What can hang from each mark:
sida: bireg
femas: mome
mome: femas vofe
bupe: mumi torev
bozi: mome
vofe: bireg mome
pudos: bozi
mumi: bireg
torev: bireg
bireg: bozi femas sida

Every row comes from one small tree of marks. Brackets hold a mark, then the marks that hang from it, in alphabetical order. Every link used is in the known rows. Which tree was each row made from?
Known rows:
{femas mome}: [ 3 -1 -1  1 -7 -5 -2  7 -6  7 -2  1 -5  6 -7  5 -5  7 13 -5 -2 -6 -1]
{vofe {bireg bozi femas sida}}: [  5  11   2   3  -7 -14 -17  18 -35  14   9  13   1  18 -15   3 -18  13
   4  -4  -9   2 -16]
{sida {bireg bozi {femas mome}}}: [ -1  12   9   7  -1  -6 -22  11 -28  10  18  -6   2  10  -5  13 -27  13
  12  -3  -3  -3  -6]
{mumi {bireg {femas {mome vofe}}}}: [ -3  -4   2  -5 -12 -12  -7  -1 -15  22   5  -7   4   3  -3   6 -25   4
   8 -12 -27  -1   7]
{mome {vofe {bireg femas}}}: [ -6   5   2  -3   1  -3  -8   0 -12  15   5   1  -8   8  -4  11 -23  -6
   4  -6  -5  -1   6]
{pudos {bozi {mome vofe}}}: [  4  -6   2  11   9   1  -3   9  11  19  -4  -3 -12  -2   4   8 -10 -10
  13 -14  -1  -3   2]
{bupe mumi {torev {bireg bozi sida}}}: [-18  -1  19  27 -10  -9 -10  -1  -5  13   1  22   8  13 -13  -2 -34   3
   6  -5  -4   4 -25]
{bupe {torev {bireg bozi}}}: [ -8  -5  13  22  -4  -7  -6   4  -5  14   5   9   9   3  -9   2 -26   4
   6  -6 -10  -4  -8]
{bireg {bozi mome} sida}: [ 10  18   7  17   1 -13 -15  21 -27  13  -2   6  -4   6 -13   3 -11  17
  17  -9  -1  -1 -20]
{mumi {bireg bozi femas sida}}: [  1   3   5   4 -10 -17 -16  12 -35  23   8   4  11   9 -11   1 -26  17
   5 -10 -29   2 -12]
{torev {bireg {bozi mome} femas}}: [  5  12  22   8   1 -17 -13   9 -15  19  11  -8  10   0  -2  16 -22   9
  14 -15 -15  -4  -4]
{bupe {mumi bireg} torev}: [-13 -17   2  17 -18  -4   0 -10   3  12  -1  23   5  17  -7  -9 -32  -3
   4  -3  -9  -2 -10]
{mome femas {vofe {bireg bozi sida}}}: [  7  16   0   8  10 -10 -22   8  -8  16  -7   1  -4   5   2   6  -8   8
   6 -11   7  -6  -6]
{mumi bireg}: [  1 -14   0   1 -11 -11   2   1 -12  19   4   5   6   6   0  -1 -16   4
  10  -6 -16  -5   1]
{bupe mumi {torev {bireg sida}}}: [-24  -4  15  26 -17  -8   1  -4   1  12   2  22   6  10 -12  -3 -31  -1
   3  -3  -3   3 -22]
{mome femas {vofe bireg}}: [  5   8  -5   2   7  -6 -11   0   6  14  -5  -2  -6   4   9   7  -4   0
   5  -9   9 -11   6]
{torev {bireg femas sida}}: [-15   8  14   8 -12 -17   0   9 -19  20  14   1   9  -1  -8  11 -21   9
   1  -7 -19   2 -13]
{mome femas {vofe {bireg bozi}}}: [ 11  11   0   4  14  -7 -23   3   0  15  -6  -2  -3   6   7   8  -7   5
   8 -11   9 -10   3]
{torev {bireg bozi {femas {mome vofe}} sida}}: [ -8  17  23   8  -2 -17 -19  11 -25  23   8  -9   8  -1 -10  16 -28  12
  10 -15 -21   6 -12]
{vofe bireg {mome femas}}: [ 15  -6 -13   2   6  -5   0 -10  -1   8   4   7   7  17   4  -5   2   4
  13   3  11 -24  -3]
{mumi {bireg {bozi {mome vofe}} femas sida}}: [  4  11  10   8  -6 -19 -18  10 -32  26   4  -5   4   3  -9   5 -30  13
  11 -17 -27   3  -8]

Write each row's tree:
[ 12  19  -2  13   1 -14  -8   8   0  14  -6  -4 -11  -2   3   5  -3   5
  12 -14  10  -7  -2] | {bozi {mome femas {vofe {bireg sida}}}}
[ -6  -2   0   2 -19 -16  -2   8 -27  22   9   5   7   6  -9   0 -22  12
   1  -7 -28   1  -9] | {mumi {bireg femas sida}}
[  5  -5  -8  -4   1  -4   2 -10 -17  10  15   8   6  20  -7   0 -15   0
  10   5  -4 -15  -2] | {vofe {bireg femas} mome}
[  7  17   9  18  11  -6 -21   9 -13  12   9 -10  -3   2   7  12 -20   8
  19  -8  14  -8  -3] | {sida {bireg {bozi {mome femas vofe}}}}
[ 12  17   4   8  -8 -18 -16  19 -33  14   8   9  -3  14 -14   4 -17  14
  10  -8  -6   1 -15] | {vofe {bireg {bozi mome} femas sida}}
[ 12   9   6  13  -1 -19 -17  10 -20  25  -5  -4   4   0  -1   0 -17  14
  16 -18 -13  -2  -9] | {mumi {bireg {bozi {mome femas vofe}} sida}}
[ 13  -3  -3  12   8  -4  -7   9  17  19  -7  -2 -11  -1  10   5  -2  -6
  11 -17   6  -7   3] | {pudos {bozi {mome femas {vofe bireg}}}}
[ 12  -2   7   8  -3 -13 -16  -3  -1  15  -6   8   7  16   6   0 -16   8
  17 -13   1  -6  -9] | {bupe {mumi {bireg {bozi {mome femas}}}}}
[  1  13  -5   7   3  -9 -11   5  -2  15  -6   1  -6   3   3   4  -5   4
   2  -9   7  -6  -3] | {mome femas {vofe {bireg sida}}}
[  5   2  -3  -5 -14 -11  -5   8 -16  10   9   7  -3  14  -9   5 -12   5
   6  -4  -7  -3   0] | {vofe {bireg {femas mome}}}
[  0   7   8   2  -8 -17 -21   9 -33  25   3  -5   6   6 -12   5 -30  15
   9 -15 -30   5  -8] | {mumi {bireg bozi {femas {mome vofe}} sida}}
[  6  -4   5  -2  -5 -13 -16   5 -25  21   8   0  11  11  -4   4 -25  12
   8 -10 -26  -4  -1] | {mumi {bireg bozi femas}}
[ 13   2   7   3  -5 -16 -15   7 -23  22   7  -3   8   7  -4   5 -24  13
  13 -15 -24  -5   0] | {mumi {bireg {bozi mome} femas}}
[  4  17  10  13   2  -7 -19  12 -27  11  20  -6   0   7  -3  13 -27  11
  14  -5   1  -5  -6] | {sida {bireg {bozi mome} femas}}
[ -8   8   3   5 -10  -5  -8   8 -20   8  20  -5  -2   6  -3  12 -23   8
   7   0  -2  -4  -3] | {sida {bireg {femas mome}}}
[ 11  14   6  18   6  -8 -19  12 -14  10  11  -5   0   5   6   9 -14  13
  19  -6  14 -10  -7] | {sida {bireg {bozi {mome femas}}}}
[ -3  23   9   4   1 -10 -27  15 -34  16   2  -4  -3   7 -19  12 -25  17
   5 -12 -18   5 -14] | {bireg bozi {femas {mome vofe}} sida}
[ 22  -1  -8   4  15  -6 -14  -7  -8  10   3   7  11  20   2  -4  -1   9
  18   1  11 -23  -6] | {vofe {bireg bozi} {mome femas}}
